Known rows, with every step that occurs
y/j/l: [ -6.8  -9.9   6.9  20.7  -5.7  -0.7   6.8  -5.6  14.0  19.5  -5.0  -9.2
  -2.2   5.6   7.0   1.6   8.6   2.6  -1.0   3.8  -1.8   2.4 -12.9]
l/j/p/m/h/d: [ 18.8   4.9 -15.7  12.2  -1.4   8.7   6.5   7.4  42.6  -5.5   2.7   0.2
  -2.1   5.7   2.0  15.1   0.9 -15.7  -7.7   2.2   6.6  -6.5  13.7]
h/m: [ 10.9   3.8  14.3 -19.5  12.0  -0.7  -1.3 -14.9   1.5  -7.9  -8.2  -0.8
   3.6   5.2   0.0  16.3 -10.4  14.2   9.3 -13.1 -22.4  10.7 -15.4]
p/j: [  5.4  -6.4   6.0  15.0  -6.9   3.0  -6.5  10.8  38.4 -16.2  -5.2   4.2
   4.4  -0.3 -13.9   3.4  24.2  13.6 -16.9  -9.8   5.7 -14.7 -11.1]
l/j: [ 10.0 -20.5  -8.2   5.5   1.8   8.6   0.0  14.8  40.3 -17.0   3.9  -0.1
   7.4   5.0  -7.2   5.3  18.6   4.5  -7.9 -12.8   2.7 -11.5  -1.7]
d/h/m/p/j: [  6.2   0.7   6.1  -9.0  -5.1  -9.4   4.6  12.4 -23.2 -35.7   1.2   5.5
  -7.4  -6.8 -11.9  12.9  -5.6   2.0   4.3   3.3 -11.8   2.9  11.5]
h/m/y/j: [  2.9   5.2  18.9 -24.8  18.5  -0.3  -3.4 -15.0 -15.4  14.5   3.5  -6.6
   9.1   4.7   1.8   9.1  -7.2  25.4  12.8 -13.8 -13.4  14.5  -4.2]
l/m/p/j: [ 11.8  -0.6  -8.7   0.1   1.8  -0.2 -11.8  11.0  -8.1   0.0  -4.4   8.3
  -5.4  -5.4   2.0  18.6  -7.6  -5.9   1.9   2.8  15.6  -5.6  14.3]
l/j/p/m/y: [  3.3   7.3 -11.0  14.0   9.7  10.2   4.1   6.2  25.6   2.2  10.2  -0.7
   6.5   6.7   1.3   1.4   4.0 -12.8   1.2   3.1   0.2 -13.4  10.2]
h/m/l: [  1.8   9.1   7.6 -22.7   0.5  -6.9  -6.7  -9.6   0.3   1.8  -8.2   4.8
   3.1   4.2   2.1 -16.4 -22.7  27.5  12.2  -9.2 -16.4  14.5  -2.0]
c/h/d: [  8.5 -37.2   0.1 -33.3 -14.5   8.7  -1.1 -10.6 -35.2 -29.8   4.2  -1.5
 -10.6  -5.0  -8.7  36.1   4.6  -3.3 -17.4   3.8  -1.3  12.6 -26.6]
y/j/p: [ -6.0 -10.5   4.4  29.2  -0.8   3.6   6.6  -6.0  -3.1  19.4 -10.2 -12.0
  -4.3   4.9  10.5  16.4   9.0 -12.8   2.0   6.2  -3.1   1.7 -11.8]
l/m/h: [ 18.3 -12.6 -19.9 -21.1   6.0   5.1  -0.2   5.3 -15.6   9.7  -4.2   1.2
  -3.6  -7.3   0.3   8.1  -2.2 -17.9  -5.1  -9.3  20.5   4.1   7.4]
l/j/p: [  3.2 -13.1 -14.2  18.5   5.0   9.9   5.4  11.3  36.1 -14.8  -0.4   1.9
   2.4   9.1  -1.1   7.8   4.2 -13.1  -2.0   0.9  -5.5  -9.8  -0.1]
m/p/j/l: [-20.4 -12.5   0.8  18.9  -5.2  -8.7 -12.2   2.4  -4.4 -32.5  -2.9  13.4
  -0.6   1.6   3.2  -6.3  -0.5   1.7   1.0  17.6  -3.6  -6.1   8.5]
c/h/m/y: [  3.2 -22.4   5.4 -44.0   2.4   7.0  -2.1  -7.8 -63.5  -2.3  14.8  -0.1
   0.8  -3.2  -8.9  14.5  -4.6   7.9  -3.2   5.5 -11.7  17.1 -19.1]
m/p/j: [-15.4 -18.6   3.0  15.6  -3.4  -6.5 -16.6   5.1 -13.9 -34.4  -3.9  10.1
   2.2  -1.8   1.5   2.5   9.5   4.1  -0.8   9.3   1.2  -7.8   8.6]
h/m/l/j/y: [  6.7  18.8   4.7 -19.5   1.3  -6.8  -1.4   3.6  15.5   2.6  -2.4   6.2
   2.0   2.1  -2.0 -17.9 -21.9  23.9   7.6  -9.5 -11.7  12.8   2.3]
y/j/l/m: [ 6.4  0.0  0.8 16.4 -4.8  1.0  7.1  0.1 18.0 34.4 -5.6 -7.9 -6.8  3.7
  7.8 10.0 -0.3 -1.2  0.1  3.8  7.0  3.2 -5.8]
p/m/y: [-13.9  18.9   9.7 -13.0  17.9   4.2  -6.1 -21.2 -31.7  11.9  18.4  -8.3
  15.6  -4.4   3.7 -12.7  14.1  -5.3   6.8  -6.5   2.4 -13.3   0.1]

Rows
[  0.4   2.8   1.7 -20.7  -7.2  -8.9   7.6   8.2 -22.8 -23.3   0.5   3.5
  -5.2  -6.1 -11.8 -10.8 -11.5   6.9   6.4  -3.6 -12.5   6.9   5.8] => d/h/m/l
[ -0.8   9.6  17.1 -22.6  17.8  -1.7  -0.5 -17.2  -8.8  15.8   3.8  -4.1
   7.2   7.1   2.9   3.1 -14.4  23.9  14.2  -8.0 -16.9  16.0  -4.8] => h/m/y/j/l
[-19.4  20.8  -6.4  16.1   2.7   0.6   1.7 -16.7 -15.8   9.0  -3.0   0.5
  -0.9   2.9  13.1 -18.5 -13.8 -26.0  11.6  16.2  -9.7  -6.7   0.1] => j/p/m/l
[  5.1   7.2  -5.1 -10.9  -7.9  -6.4  11.4  15.3  -7.3 -19.7   1.1   5.5
  -7.4  -2.8 -10.8  -8.3 -17.3   1.8   6.6   2.2 -12.6   5.9  13.6] => d/h/m/l/j/p
[-24.7  -5.9   7.4  13.8   2.0 -10.5 -11.0   4.8 -28.1 -36.9  -0.5   9.5
   0.7  -7.5  -1.2  -2.6   7.7  -8.6  -0.7  10.2  -0.6  -6.3   0.9] => m/p/j/y
[  3.3   5.0   1.3  28.1  -4.7   2.6   8.0  -5.5  -7.6  35.3  -4.8 -13.2
  -4.4   1.1  13.8  12.5   9.9 -18.1  -0.9   9.8   7.9   0.8   2.2] => y/j/p/m/h
[ -8.0  24.2   1.4  -1.2  -6.3  -2.8  -7.7 -11.2 -10.7  17.9   5.6  -2.0
   7.0  -4.8   7.1 -31.4   3.2   1.8   4.5  -0.3   6.7 -10.9   6.2] => p/m/l
[  1.8  12.7   0.5 -18.8  -5.5  -9.6  12.4  17.0 -15.2 -23.1   5.8   4.2
  -6.2  -9.0 -15.5 -13.8 -11.4   1.5   3.9  -3.9 -10.0   6.1   7.2] => d/h/m/l/j/y
[ -8.3  11.6  11.7  12.2   1.0  -2.3   1.0  10.3  18.9 -19.6  -0.2   3.5
   2.2  -8.3 -17.6  -4.8  21.8  -3.9 -16.8  -8.5   2.5 -12.3 -22.3] => p/j/y
[-10.4 -13.4 -14.2  -1.6 -12.7  -1.6  -8.8  15.1  22.6  -5.1   0.0   7.4
   6.6   2.0  -1.6 -42.8  -0.1  20.5  -1.2  -6.2   7.5  -4.0  11.9] => m/l/j
[  5.7 -32.5  -9.2 -25.9  -2.8   0.4  -0.2 -10.8  -4.8 -34.9  -8.3  -0.6
  -2.9  -3.7  -0.7  10.4   8.1  -6.6 -15.5 -13.0  10.6  14.0  -0.3] => m/h/d
[ 1.0 -3.0 -0.1 17.9 -5.3 -2.4  3.4  0.5  3.9 28.9 -5.0 -5.5 -7.9  2.9
 11.8 10.0 -4.4 -2.2  4.0 10.2  6.9  4.6  2.1] => y/j/l/m/p
[ -3.3  12.0   3.5  30.4  -8.2   0.4   4.3  -5.8  -3.4  39.7  -5.6 -11.7
  -4.0   2.2  15.0   0.9   3.3  -8.8   4.1  11.0   4.6  -1.0   2.0] => y/j/p/m/l
[ -3.0  34.2  -1.3   2.2  -5.4  -2.9  -2.5   1.2   4.6  19.0  11.9  -1.1
   6.0  -6.6   2.4 -32.6   3.7  -1.4  -0.2  -0.7  10.8 -12.7  10.6] => p/m/l/j/y
[ 11.2  11.8  -3.8  14.7  -8.3   1.7  -0.6  12.4  54.8   1.8  -4.4   9.9
  -3.6   2.8 -10.7  -1.0   0.3   7.1 -13.3   1.6   7.6 -10.8  -4.6] => p/j/l/m
[  5.0  -2.0  -4.4 -18.4  17.0   7.3  -4.6  -0.1 -22.8  30.7   6.2  -6.6
   3.2  -4.2   2.0  10.0  -0.7  -1.5   6.1 -11.4  17.2   0.3   4.7] => l/m/y/j
[ -9.1  10.8  -9.1  13.1   7.9   3.8   7.1 -16.6 -22.2   3.8  -1.3  -2.3
  -1.3   1.2  11.4  -2.4  -4.1 -39.0   4.2  14.6  -5.3  -3.9   0.7] => j/p/m/h
[ 14.1   7.0  -8.8  11.0 -10.2   0.9   0.4  15.3  50.2   2.7  -4.0  11.1
  -4.1   0.9 -10.7  -4.8   1.2   4.8 -17.1   2.5  13.5  -7.1   2.4] => p/j/l/m/h
[-30.8 -13.9   7.5  -8.4  16.5   1.7  -1.8 -13.9 -25.5  11.2  11.9  -8.1
  12.2   3.2   3.0 -18.2   9.1   8.3   7.4  -3.1  -1.5   2.4  -5.5] => m/y/j/l
[ 14.9  -3.3  -3.1   7.0  -9.5   0.1   7.9  -1.4  22.0  27.8  -7.7  -7.3
 -11.4   2.5   8.2  16.9  -4.2  -0.4  -5.8   2.2  14.2  10.9   1.2] => y/j/l/m/h/d
